Each row was made from one small tree. Brackets hold a mark, then the marks that hang from it, in alphabetical order. Every link used is in the known rows. Write each row's tree.
In the rows, zero is written as 100.
Known rows:
{D G}: [104 119 99 89 126 109 103 100 91 90 111 92 95 92 108 103 104 106 94 122 116 84 66 89 102]
{J {W {D {G Q} L}}}: [111 89 109 86 120 130 99 98 92 95 88 111 95 116 109 92 89 123 104 106 96 86 60 86 103]
{D {G Q} L {W J}}: [89 102 90 97 129 84 79 90 106 90 103 99 94 118 128 102 92 107 127 98 78 96 83 93 105]
{B {Q {G {D W}}}}: [85 127 114 104 85 95 97 105 115 111 102 64 110 91 101 93 108 91 147 103 75 82 111 100 104]
{G D}: [88 115 100 99 106 101 103 107 111 77 104 79 113 89 105 90 109 105 113 115 113 78 100 97 101]
{G {D W} Q}: [83 92 88 103 117 108 86 104 111 94 106 68 113 100 123 97 101 94 134 98 115 71 111 108 99]
{L D}: [91 124 114 93 111 103 110 90 112 97 110 76 113 102 110 77 98 128 92 127 96 86 78 87 98]
{E U}: [102 116 99 101 101 108 124 115 90 96 105 96 106 80 98 94 107 121 74 111 103 87 71 100 94]
{U E}: [111 106 107 97 105 115 116 115 94 99 103 78 109 84 111 90 100 123 96 103 96 76 79 112 91]
{E Q}: [101 109 109 97 104 109 128 103 110 78 104 90 107 91 89 100 113 112 84 104 119 71 84 106 93]
{B {Q {G {D L}}}}: [94 131 110 102 82 92 107 106 107 100 100 74 114 89 103 85 101 100 146 101 76 83 111 88 111]
{B {Q {G D}}}: [95 130 114 102 81 104 110 105 107 107 104 65 113 82 97 87 110 94 139 107 88 77 104 94 105]
{Q B {G {D L W}}}: [75 113 103 96 95 91 108 99 110 92 99 72 113 107 113 97 84 97 143 92 84 85 121 103 111]
{B {Q G}}: [101 134 126 95 81 111 116 103 101 120 104 70 110 77 94 87 108 104 124 113 84 83 83 100 102]
{U E {G D}}: [93 98 83 119 100 109 104 125 97 78 102 75 128 96 108 94 94 119 111 87 102 78 110 107 104]
{G {D L W} {Q B}}: [77 82 92 97 115 106 89 101 106 84 110 65 119 115 132 97 77 98 141 87 107 72 121 104 105]
{D G L}: [104 117 95 87 128 89 98 100 93 80 104 103 97 106 116 98 93 115 104 112 99 91 75 81 109]
{G Q}: [102 102 103 92 115 130 108 100 92 103 107 76 113 83 116 90 98 112 105 109 126 69 76 106 98]
{J W}: [104 113 119 93 96 123 120 96 106 93 94 95 116 87 88 77 117 128 93 123 95 90 62 103 96]
{W {D G L} J}: [93 111 117 89 114 94 90 103 111 79 91 120 86 121 104 98 87 123 108 116 75 99 71 82 100]
{U E {G D Q}}: [96 83 74 121 108 126 101 122 85 87 105 66 129 95 122 95 86 113 118 75 119 65 109 109 106]
{E {D L W} Q}: [92 119 83 91 111 75 121 103 123 66 98 98 96 111 109 98 106 103 105 75 87 92 109 115 98]
{D L}: [97 118 109 86 108 92 106 103 106 83 97 100 112 98 108 84 93 127 106 113 92 91 86 96 103]
{W {D {G {Q B}}}}: [100 83 114 82 128 145 98 103 84 104 110 82 88 112 115 109 74 104 101 108 133 68 68 94 99]
{E D U}: [104 132 80 94 105 103 137 117 90 89 109 93 97 78 108 90 111 110 75 96 102 96 75 110 94]
{U {E {Q {G D}}}}: [108 110 90 114 92 105 136 113 96 89 97 73 105 84 103 104 111 100 112 76 99 63 107 110 99]

Which tree is each row?
[77 115 110 96 102 71 90 97 130 83 92 105 110 111 105 87 98 127 122 110 55 107 95 104 96]  {D L {W J}}
[85 119 104 94 92 100 121 99 99 88 101 71 116 95 109 93 85 99 136 97 98 82 113 95 113]  {Q B {G {D L}}}
[106 101 117 83 113 116 101 100 101 87 86 121 94 120 95 90 94 128 98 115 84 95 60 84 103]  {J {W {D G L}}}
[90 88 95 96 114 119 104 101 96 82 113 66 121 103 129 91 77 101 131 91 124 68 111 96 108]  {G {D L} {Q B}}
[70 112 99 105 102 67 85 102 135 69 94 95 112 112 111 89 102 111 138 105 66 99 117 97 102]  {G {D L {W J}}}
[79 124 92 101 95 74 100 102 116 91 87 86 107 102 111 96 97 100 145 95 74 90 119 101 111]  {Q {G {D L W}}}
[88 88 98 98 113 134 108 101 94 90 120 55 119 92 121 93 89 95 122 100 139 60 102 102 100]  {G D {Q B}}
[105 91 107 86 130 134 90 106 88 103 103 94 86 109 115 106 83 107 101 110 127 70 65 91 98]  {W {D {G Q}}}
[110 113 72 98 116 113 154 110 77 71 125 85 84 95 103 117 108 87 59 74 126 81 75 101 98]  {E {D G} {Q B} U}
[84 109 97 103 129 96 85 77 111 104 114 78 96 119 128 91 97 110 110 115 85 90 76 86 100]  {L {D {G Q} {W J}}}
[101 78 92 108 107 147 114 117 74 101 113 59 130 95 118 98 74 121 101 78 121 66 89 116 102]  {U E {G {Q B}}}
[85 126 110 103 85 80 96 104 117 103 97 73 112 100 104 89 100 97 153 96 62 88 120 96 109]  {B {Q {G {D L W}}}}
[101 101 128 83 97 119 108 102 112 89 81 117 106 113 89 80 93 140 102 114 78 94 68 95 98]  {J {W {D L}}}
[91 87 93 88 136 106 84 94 91 96 113 82 99 123 134 109 74 100 121 94 104 81 88 95 108]  {D {G {Q B}} L W}
[102 113 72 102 105 98 118 125 91 76 99 88 119 100 120 86 84 127 105 70 84 96 99 112 109]  {U {E {D L}} G}
[84 118 101 94 130 88 87 85 111 100 114 82 94 123 120 95 98 112 98 121 87 91 78 83 103]  {L {D G W}}
[96 126 68 107 101 105 132 122 87 81 107 96 112 85 99 92 104 115 73 84 106 101 83 110 103]  {E D {U G}}
[98 102 100 91 133 126 106 80 85 103 127 62 103 111 132 93 84 108 95 113 122 72 70 80 107]  {L {D {G {Q B}}}}
[86 96 99 92 136 114 91 80 97 109 125 63 99 124 133 99 81 103 104 110 107 78 80 87 104]  {L {D {G {Q B}} W}}
[96 96 84 90 137 91 79 97 94 95 103 94 95 119 134 107 85 104 121 96 97 86 88 94 109]  {D {G Q} L W}
[101 84 109 80 130 129 92 104 84 95 104 94 91 123 123 107 64 110 109 100 117 75 75 86 105]  {W {D {G {Q B}} L}}
[102 114 100 108 86 117 161 107 82 96 107 82 104 83 84 112 104 103 75 83 110 74 83 108 99]  {E {Q B G} U}
[79 126 96 102 95 88 104 103 115 99 93 77 107 92 104 97 108 95 137 103 89 84 110 106 105]  {Q {G {D W}}}
[97 97 108 92 121 110 87 99 102 89 94 111 88 119 116 98 81 119 117 105 89 90 70 84 101]  {W {D {G Q} L} J}
[85 120 67 109 103 92 116 122 97 83 105 95 108 98 103 99 103 113 83 80 90 107 93 116 100]  {E {D W} {U G}}
[84 115 99 96 119 69 82 94 117 81 99 110 93 119 114 101 98 111 118 109 64 108 84 89 104]  {D G L {W J}}
[77 104 76 122 98 93 103 124 101 79 103 93 120 101 96 104 101 113 92 91 96 93 106 103 103]  {E {U {G {D W}}}}
[103 91 102 84 132 118 86 106 89 95 97 106 88 120 124 104 73 114 111 103 110 79 74 85 106]  {W {D {G Q} L}}
[87 109 78 121 97 103 114 123 92 75 105 93 122 92 94 99 102 117 85 96 109 89 98 97 104]  {E {U {G D}}}
[88 102 94 100 128 102 84 91 104 98 108 88 92 106 120 106 105 99 118 107 96 88 74 102 97]  {D {G Q} {W J}}
[109 131 68 94 122 101 128 114 78 86 117 98 85 85 114 103 112 99 73 95 109 96 66 98 100]  {E {D G} U}
[86 120 107 96 89 114 125 99 98 95 105 61 115 85 102 97 95 94 128 104 112 76 104 102 107]  {Q B {G D}}
[91 124 75 94 109 75 119 116 103 83 99 103 97 100 117 93 99 113 94 82 71 108 93 110 98]  {E {D L W} U}
[74 121 116 100 105 83 95 84 133 97 105 83 109 113 108 79 105 127 106 123 64 100 85 94 94]  {L {D {W J}}}
